Every row comes from one small tree of marks. Brackets hold a mark, then the marks that hang from it, in alphabetical order. Every link used is in the known rows. Which tree was each row made from?
In the rows, zero is written as 128.
Known rows:
(gosu mave): [118 131 140 144 112 122 133 142 170 121 121 159 139 180 147 142 113 124
 174 120 118]
(sovo (feka dudon) vuket): [136 129 171 144 138 202 127 140 159 140 117 159 137 188 159 123 140 123
 158 113 122]
(feka dudon (sovo vuket)): [131 119 148 136 133 192 138 141 171 134 117 149 132 191 166 126 116 110
 163 108 121]
(mave givin (gosu (vuket (sovo feka)))): [121 146 157 144 105 147 136 131 160 123 109 158 154 152 181 114 129 150
 224 163 117]
(mave (givin (feka dudon)) gosu): [134 152 145 145 103 124 133 142 141 158 116 148 139 160 178 117 114 112
 178 132 121]
(dudon (feka givin (sovo vuket)) (mave gosu)): [115 122 116 146 116 149 145 137 156 150 121 145 129 174 148 110  84 118
 216  94 125]
(dudon mave): [117 115 130 140 126 134 157 143 152 142 135 163 127 172 146 122 109 102
 178  89 122]
(mave (givin (feka dudon)) (gosu vuket)): [137 147 149 144  93 124 118 139 150 155 114 146 142 165 186 119 111 102
 195 147 122]
(feka givin sovo): [113 123 138 146 131 138 150 149 169 132 132 144 143 184 141 104 111 123
 163 120 116]
(dudon (feka givin)): [113 122 137 155 123 122 119 141 155 145 138 141 130 168 136 118  99 111
 179 102 119]
(feka dudon givin): [133 134 162 153 137 150 117 147 148 158 138 137 138 177 159 104 106 106
 157 120 119]
(sovo (feka (dudon mave))): [131 125 156 139 145 168 148 145 136 168 138 163 129 173 147 113 126 115
 164 100 120]
(dudon (feka givin) mave): [114 116 129 148 128 115 133 142 143 162 147 145 123 166 134 110  91  99
 195  82 121]
(sovo (feka dudon (givin mave)) (vuket gosu)): [133 137 160 140 134 181  98 147 143 144 101 153 146 220 179  93 137 150
 197 143 122]
(dudon feka): [111 115 127 146 117 128 131 135 162 133 129 155 122 159 139 143 104 112
 174  94 122]
(feka dudon (givin mave)): [125 131 154 145 129 134 111 148 143 167 125 140 128 204 159  95 117 114
 175 123 119]
(gosu (vuket sovo)): [113 114 146 143 115 144 123 139 180 111 112 153 134 171 168 123 101 115
 206 132 118]
(vuket (gosu (mave (givin (feka dudon)))) sovo): [128 146 147 132 113 115 105 147 155 130  99 149 147 178 203 120  96 135
 223 155 113]
(gosu mave (vuket (sovo (feka dudon givin)))): [129 138 184 150 134 158  92 146 163 146 115 139 148 186 167 102 105 136
 206 160 112]
(vuket (gosu mave) (sovo (feka dudon givin))): [129 145 166 146 142 157  97 150 151 135 107 149 158 181 180 101 100 168
 207 165 113]
(vuket (gosu (mave givin)) (sovo feka)): [119 147 148 134 119 134 129 138 159 107 105 165 163 169 185 124 129 172
 223 163 111]
(dudon (mave (givin feka) gosu)): [121 141 124 140 101  99 163 143 141 153 123 160 137 162 164 112 111 108
 203 110 121]
(gosu (mave givin) (vuket sovo)): [120 136 154 137 101 114 116 134 173 113 116 148 146 171 183 131 111 120
 229 154 112]
(vuket (gosu (mave (givin feka)))): [121 143 126 134  98  94 124 148 161 117 109 159 154 183 178 132 120 132
 203 143 115]

Write each row's tree:
[110 131 122 143  98 123 130 143 168 139 107 146 142 200 158  98 109 135
 209 151 122]	(feka (givin (mave (gosu vuket))) sovo)
[113 122 122 133 118 151 125 147 168 115  97 152 145 227 174  98 119 143
 210 136 121]	(feka (givin mave) (sovo (vuket gosu)))
[127 130 134 137 108 152 116 139 174  97  99 164 150 196 179 145 111 140
 202 133 124]	(sovo (vuket (gosu mave)))
[125 135 181 152 151 171 120 149 149 152 124 142 142 174 160  90 115 139
 178 134 113]	(vuket (sovo (feka dudon givin)))
[125 110 137 131 130 165 150 152 161 155 114 153 120 203 156 109 104  90
 180  85 121]	(givin (feka (dudon mave) (sovo vuket)))
[104 125 113 145  95 113 118 138 165 147 109 143 130 188 149 109  96 131
 223 136 123]	(dudon (feka (givin (mave (gosu vuket))) sovo))
[116 133 132 138  95 103 141 140 154 141 109 155 136 162 186 104  93 109
 248 132 119]	(dudon (mave (givin feka) (gosu (vuket sovo))))
[129 130 157 141 155 167 123 150 132 156 122 153 145 175 180  81  96 146
 212 135 116]	(vuket gosu (sovo (feka (dudon mave) givin)))
[131 129 140 126 133 146 163 140 139 170 147 150 131 168 167 111 117  98
 179 107 117]	(feka (dudon (mave givin)) sovo)
[141 143 165 151 135 186 132 143 132 170 124 151 142 179 164  94 115 126
 191 116 125]	(sovo (feka (dudon (mave gosu)) givin) vuket)
[107 136 122 145 109 122 146 146 159 144 108 147 139 196 153  96 111 146
 194 137 121]	(feka (givin (mave gosu)) sovo)
[118 127 132 134 113  99 160 147 146 151 133 158 130 176 154 110 122  89
 189  96 116]	(dudon (mave (givin feka)))
[110 123 109 147 118 123 154 140 149 160 134 145 130 158 139 108  80 122
 207  98 123]	(dudon (feka givin sovo) (mave gosu))
[105 122 129 141 123 122 142 151 165 141 120 146 133 210 142  94 123 130
 181 123 116]	(feka (givin mave) sovo)
[138 130 174 146 148 187 129 147 139 169 135 148 137 194 154  92 125 110
 180 103 120]	(sovo (feka (dudon mave) givin) vuket)
[113 134 142 138 126 147 125 144 169 102  95 170 155 176 171 128 113 177
 214 154 115]	(vuket (gosu mave) (sovo feka))
[104 127 128 150  97 108  96 134 160 141  99 141 126 180 168 105  81 133
 252 142 123]	(dudon (feka (givin (mave (gosu (vuket sovo))))))
[107 115 110 134 115 142 112 142 165 123 100 148 134 214 163 110 107 139
 221 120 123]	(dudon (feka (givin mave) (sovo (vuket gosu))))
[112 123 141 140 135 162 136 144 164 105 100 170 152 169 171 116 116 167
 200 142 116]	(vuket gosu (sovo feka))
[129 132 132 144 116 129 145 149 140 171 117 156 125 169 162 112  90 105
 185 102 125]	(givin (feka (dudon (mave gosu))))
[116 140 146 152 105 132 119 143 154 145 107 156 148 197 151  96 133 149
 204 156 122]	(sovo (feka (givin (mave (gosu vuket)))))
